Each row was made from one path, in order. Every step used is in the known rows, and no mark comes twice. Write each row's path.
(in the rows, 128 means zero)
Known rows
ligunur-limu-deka-sala-tagu: [162 117 114 110 104 185  77 144 145 128 184 117 154 100  97 136 108 116
  77 136 154  83 160 150 150  88 154 163 135 176 140 119 139  93 125]
ligunur-limu: [113 110 143 128 120 127 103 141 154 137 173  83 149 135 113 152 112 141
 100 155 132 111 157 120 149 119 117 137 135 141 149 135 111 134 132]
bopo-totad: [143 145 135 106 103 112 111 128 116 136 128 124 131 124 126  96 117 139
 118 120 146 123 130 120 121 146 129 124 113 142  93 139 118 126 116]
ligunur-tagu-sala-limu-deka: [133 149 159 135 130 120 125 166 158 141 239 116 162 135 105 108 153 121
 109 162 157 135 122 140 173 126 126 174 132 143 116 154 125 130 124]
sala-limu-deka: [149 130 103 105  87 155 112 144 138 127 206 106 153 138 109 116 115 115
 122 134 114 123 129 105 194 108 112 163 108 157 121 127 151 141 118]
telumi-tagu: [143 110 121 150 119 126 134 120 135 126 109 125 117 109 125 133 108 154
 141 115 143 102 117 118 114 136 123 140 134 124 118 142 117 142 113]
bopo-tagu: [144 124 105 143 148 133 104 116 143 132 109 107 136 103  92 146 117 130
 141 123 144 123 115 130 140  80 129 123 130 124 140 133 117 109 127]
tagu-sala-limu-ligunur-telumi: [ 89 139 163 170 181  97  82 153 200 171 219 126 152 176 123 134  92 136
 144 161 165  99 144 118 130 121 147  96 171 117  81 165 126 135 116]
tagu-tomi: [157 134 109 158 108 100 132 100 125 133 150 145 105 147 107 110 132 123
 157 124 127 135 139 124 106 148 132 170 141  85 125 135  94 138 110]
limu-ligunur-tagu-telumi: [105 166 162 154 131 114 178 170 157 154 212 105 162 125 137 120 146 137
  93 119 144 118 112 146 172 124 170 118 110  92 105 168 118 134 162]
sala-limu-deka-gezir: [163 119  81  92  84 170  81 122 141 150 237  73 123 129 119 112 118 110
 130 148 134 123 168 116 147  91 110 168 126 156 134 153 163 165 121]
telumi-ligunur-limu-deka-gezir: [143  80 100  90  95 166  74  94 179 169 221 100 141 122 137 111 132 113
 108 139 169  80 194 158 112  66 127 127 163 156 142 165 145 145 142]
sala-tagu-telumi: [142 153 125 100 115 115 148 177 130 136 121 127 120 117 126 128 156 123
 119 150 130 108 133 146 121 126 150 139 119  77 111 153 132 125 118]
deka-tagu-sala: [ 91 105 138 123 141 115 130 159 159 110 119 143 123 123  96 123 162 130
 143 161 173 125 127 134  68 141 117 136 148 117 120 145 111 109 104]
ligunur-telumi: [124 126 140 154 140  98 116 112 156 154 140 163 138 160 132 141 117 141
 148 149 127 125 154 144 137 158 145 114 139 124 141 140 127 141 124]
ligunur-telumi-bopo-kupa: [123 116 186 178 162 107  69 125 149 172 171 150 127 140 156 147 160 109
 154 161 145 126 180 124 139 148 136 174 103  87 102 188 136 131 143]
deka-tagu-telumi-bopo: [108 122 156  93 102 101 149 192 126 119 123 133 119 124 136  98 176 146
 116 160 148 126 141 112 122 175 119 191  91 100  96 180 120 149 122]
ligunur-tagu-telumi-bopo: [128 160 202 136 122  85 151 191 121 154 176 127 140 126 157  91 183 154
  87 158 136 144 126 142 164 177 135 195  90  97  90 182 112 143 153]
sala-limu-ligunur-tagu: [ 96 161 184 165 152 146 140 151 144 161 219  66 177 103 156 151 101 139
  91 125 137  95  76 115 203 103 152 117 117 134  96 151 122 128 144]
deka-sala-limu-ligunur-tagu: [113 154 170 154 162 156 103 153 137 161 224  81 168  94 145 127  81 122
  68 116 176 106  83 130 192 100 165 102 142 161  94 129 123 121 140]
limu-ligunur-telumi: [106 130 147 170 165 118 121 121 178 164 169 156 156 153 141 152  97 144
 138 121 133  96 145 142 144 116 168  93 140 119 112 152 134 123 140]
deka-sala-tagu: [152 139 121 120 145 171  98 145 112 130  98 138 117  89 134 125 114 113
 102 124 159 101 110 150 108 103 163 125 150 142 115 112 135 102 113]
sala-tagu-koli: [125 143 165 105 141 142 119 189 127 128 135 155  93 101 135 115 146 116
 154 170 143  99 103 164  91 144 138 126 151  89 126 131 135 109 114]
tagu-koli: [118 117 158 102 127 124 117 180 132 129 172 149  89 128 124  99 141 115
 155 154 142 136 125 152 105 162 122 120 145 110 134 121 142 139 130]
limu-ligunur: [110 134 128 149 140 153 133 140 149 134 163 119 145 116 131 131 102 125
 119 100 139  93 120 124 137  95 153 109 126 129 102 141 133 115 147]
ligunur-tagu: [122 145 173 164 132 123 160 129 127 139 155 119 150 109 141 140 144 149
 104 138 129 139 101 147 161 141 148 135 120 119 141 140 114 119 142]
deka-sala: [142 127 116 113 137 139  88 125 118 129 133 134 119 112 122 110 105 112
 109 121 157 137 131 144 114 129 143 113 155 164 129 103 133 128 124]
limu-deka: [156 126  98 118  95 151 134 127 143 118 178 152 140 134 109 109 140 111
 134 117 114 124 141 131 154 118 137 162 103 150 136 125 143 127 136]
sala-tagu: [136 142 138 131 138 147 136 140 119 129  92 137 132 100 138 142 135 124
 130 141 128  97 111 134 123 108 146 129 128 105 107 142 126  97 114]
sala-tagu-telumi-ligunur-limu: [111 127 145  92 121 113 110 162 174 170 154 108 151 119 141 130 147 132
  84 160 162  72 155 151 138  95 144 104 174  74 109 171 112 126 123]
sala-limu-ligunur-telumi-bopo-kupa: [ 97 130 193 188 177 133  47 145 168 187 239  99 155 135 165 160 117 110
 143 144 145  90 155  84 193 109 136 162 111  96  59 199 139 142 143]

Write each row's path
[ 99 151 205 169 185  88  56 174 181 177 218 148 151 163 154 111 113 143
 137 167 179  87 148 112 136 135 135 154 152 126  39 196 130 137 126]
tagu-sala-limu-ligunur-telumi-bopo
[134 118 125 115 148 132  93 170 154 133 154 125  94 104  90 115 132 120
 169 155 152 133 105 153 112 112 128 117 155  97 149 124 126 118 126]
bopo-tagu-koli
[149 103 103  73  90 140  79 142 181 152 218 128 154 147 107  73 131 103
  64 122 176 107 193 154 153 104 152 118 175 156 133 130 138 148 145]
tagu-telumi-ligunur-limu-deka-sala
[ 97  96 155 116 133 125  90 120 165 157 152 107 156 127 143 135 122 137
  95 137 162  89 142 133 136 100 126  93 182 133 127 144 111 125 131]
telumi-ligunur-limu
[173 118  81 103 103 167  93 125 132 115 173 160 132 125 106  89 118  99
 106 103 144 135 152 144 137 114 155 144 133 180 136 100 154 122 141]
limu-deka-sala
[178 136  96 106 109 191 104 131 122 119 147 167 131  94 109 110 122  96
 107 116 150  95 125 151 139  96 174 151 127 162 123 112 159  91 122]
limu-deka-sala-tagu
[147 136  90 116 124 103 121 153 157 133 136  98 128 127  82 121 139 126
 130 135 144 140 139 135 147 101 136 127 123  93 135 144 119 134 125]
bopo-tagu-telumi
[ 94 150 197 137 177  92 112 150 160 172 182 122 149 116 155  99 150 122
 103 156 193 110  89 149 138 111 133 100 195 105  85 157 106 126 116]
telumi-ligunur-tagu-sala-limu
[138 135 148 143 174 107  71 167 139 137 108 148 117 115 104  97 158 129
 142 153 188 122 119 128  87 110 118 182 140 118  71 168 114 100 129]
telumi-bopo-tagu-sala
[135 132 118 108 138 145  61 141 117 136 171  92 126 120 127 118  81 116
  99 139 155 130 121 110 153 113 121 119 154 174 116 102 138 138 106]
deka-sala-limu
[140 133 156 166 163 105  74 118 150 167 113 159 132 134 124 137 132 152
 149 154 151 113 140 131 151 124 135 162 118 117 115 166 121 114 133]
ligunur-telumi-bopo-tagu
[120 143 122 120 155 164  70 143 137 146 204  79 147 114 131 116  62 109
  86 101 161  96 112 104 163  90 152  97 153 173  87 116 143 126 122]
deka-sala-limu-ligunur
[126 135 169 191 206 105  67 153 192 169 151 173 143 139 106 114 137 141
 154 145 189  82 136 134 103  99 164 149 147 108  67 190 117  99 143]
limu-ligunur-telumi-bopo-tagu-sala
[123 125 172 153 146 136  78 142 114 142 155 117 118 108 149 127 168 102
 137 138 146 131 148 111 134 125 118 198  97  92  86 175 137 125 148]
telumi-bopo-kupa
[ 94  64 122  94  93 160 117 110 189 135 171 118 175 113 115 134 140 131
 101 138 160  72 152 134 147  95 132 127 147 149 144 149 118 114 125]
telumi-ligunur-limu-deka-tagu
[113 142 190 173 165 114 109 131 154 171 166 172 149 150 168 122 118 154
 127 129 140  84 144 125 154 143 151 141 115 126  70 181 138 125 154]
limu-ligunur-telumi-bopo
[141 110 140 170 135  95 125  98 162 160 124 154 122 142 132 154 103 167
 163 131 146  96 142 145 119 163 137 121 137 113 135 157 117 154 107]
ligunur-telumi-tagu
[103  83 129 107  95 138 116 164 201 108 200 118 156 136  66 129 157 128
 108 177 169 110 171 136 105 126 119 182 133 147 147 147 116 109 121]
ligunur-limu-deka-tagu-sala
[130 139 169 161 191  76  35 158 167 172 165 139 133 146 109 120 127 143
 154 195 183 121 136 115 136 127 115 165 155 120  81 180 117 129 105]
ligunur-telumi-bopo-tagu-sala-limu
[126 135 157 188 179 124  81 126 167 173 143 150 149 123 129 139 112 150
 143 132 158  85 127 124 158  94 163 137 120 118  82 189 129 101 149]
limu-ligunur-telumi-bopo-tagu
[104 110 138  92 115  90 108 155 186 163 176  98 150 147 136 114 143 134
  83 145 163 102 168 141 142 109 121 103 169 105 116 158 112 151 140]
tagu-telumi-ligunur-limu
[155 174 173  85  97  96 120 188  88 146 126 144 121 111 149  66 164 143
  90 150 161  97 133 123 115 161 136 187  77  94  25 195 123 125 115]
sala-tagu-telumi-bopo-totad
[146 160 162  81  85  77 107 170 104 146 155 140 121 139 142  49 157 144
  92 137 154 133 150 107 123 181 115 183  77 109  42 178 125 152 127]
tagu-telumi-bopo-totad
[120 158 197 138 142  94  57 139 141 189 210 132 163 144 164  99  79 161
 106 135 162  76 133  82 177 153 133 147  98 144  23 193 128 143 117]
sala-limu-ligunur-telumi-bopo-totad
[146 154 173 113 106 112  93 139  90 144 129 152 115 116 152  72 130 147
 107 131 162 115 127 100 115 166 115 182  87 140  49 167 124 127 121]
telumi-bopo-totad
[101 142 152 163 153 119  96 134 172 171 215 107 160 155 143 155  72 142
 133 138 136  89 131 105 187 109 152  97 145 127 101 154 134 141 123]
sala-limu-ligunur-telumi
[121 167 154 125 142 132 114 185 149 161 252  62 165 113 129 103 104 125
  58 123 166 122 103 136 194 111 172 112 137 136  91 143 125 145 140]
deka-sala-limu-ligunur-tagu-telumi
[153 108 122 100 125 184  71 124 155 149 161 144 162  91 131 115 117  99
  73 125 182  58 149 166 146  68 164 113 179 161 119 130 137  92 126]
telumi-ligunur-limu-deka-sala-tagu
[109 145 142 137 143 150 103 143 147 147 192  73 153 119 137 140  79 129
 121 113 138  93 110  98 176  88 138 108 136 134  86 142 136 133 127]
sala-limu-ligunur
[128  93 125 107 105 147  96 113 183 155 192 131 170 128 127 110 127 120
 103 129 150  81 162 139 158  89 136 121 154 153 133 145 126 126 144]
telumi-ligunur-limu-deka
[140  89 112  93 116 167  63 110 169 148 195 135 161 121 116  94 107 102
  76 114 186  89 169 148 148  85 146 112 176 183 131 115 135 123 146]
telumi-ligunur-limu-deka-sala
[113 143 149 114 146 107  85 167 153 134 177 103 126 148 112 112 127 117
 132 171 160 124 128 116 121 120 108 131 165 123  93 138 124 141 101]
tagu-sala-limu
[180 148  81  76  92 160 119 169 135 124 167 155 127 114 104  89 146  95
  95 133 146 118 151 159 138 112 166 160 121 130 122 128 155 122 123]
limu-deka-sala-tagu-telumi
[105 136 183 152 160 118 151 104 138 170 131 144 156 101 173 118 153 141
 100 123 164 107  88 161 144 123 158  84 162 108 113 151 108 119 141]
telumi-ligunur-tagu
[102 126 203 121 152 114 140 158 150 171 177 164 119 101 167  87 163 124
 124 152 179 116  84 186 118 147 151  70 179  88 123 145 114 124 147]
telumi-ligunur-tagu-koli
[118 105 113 102 130  96  84 140 192 166 160  79 158 127 101 124 136 131
  95 145 169 101 153 137 154  71 128  98 172  87 135 154 102 135 133]
bopo-tagu-telumi-ligunur-limu
[114 103  92  67  76 122 160 135 169 129 153 154 148 133 118  84 174 112
 121 134 153 106 145 148 134 125 146 122 130 105 120 163 132 137 122]
limu-deka-tagu-telumi-ligunur
[138 148 152 108 112  91 126 178 117 136 148 141 119 147 143  81 164 134
 112 146 136 132 152 121 139 158 123 183  94 108  80 171 131 157 138]
tagu-telumi-bopo
[ 99 113 117  92  92 107 160 158 147 115 128 117 125 131 110 124 167 138
 124 153 141 132 141 129 122 150 130 143 109  95 131 153 114 143 112]
deka-tagu-telumi
[157 130  89 116 133 142  77 154 173 128 197 103 148 138  62 114 123 108
 142 150 165 126 127 114 155  68 117 167 145 139 115 137 134 116 111]
bopo-tagu-sala-limu-deka
[110 145 119 149 183 136  66 164 189 144 179  72 146 113  83 134  97 120
 137 130 179  97 100 104 137  50 135 110 170 122  75 151 120 106 115]
bopo-tagu-sala-limu-ligunur
[105 153 202 179 145 118 132 190 145 170 233  95 156 104 160 120 182 108
 102 128 159 121 132 127 176 124 165 188  76  56  60 219 124 128 179]
limu-ligunur-tagu-telumi-bopo-kupa
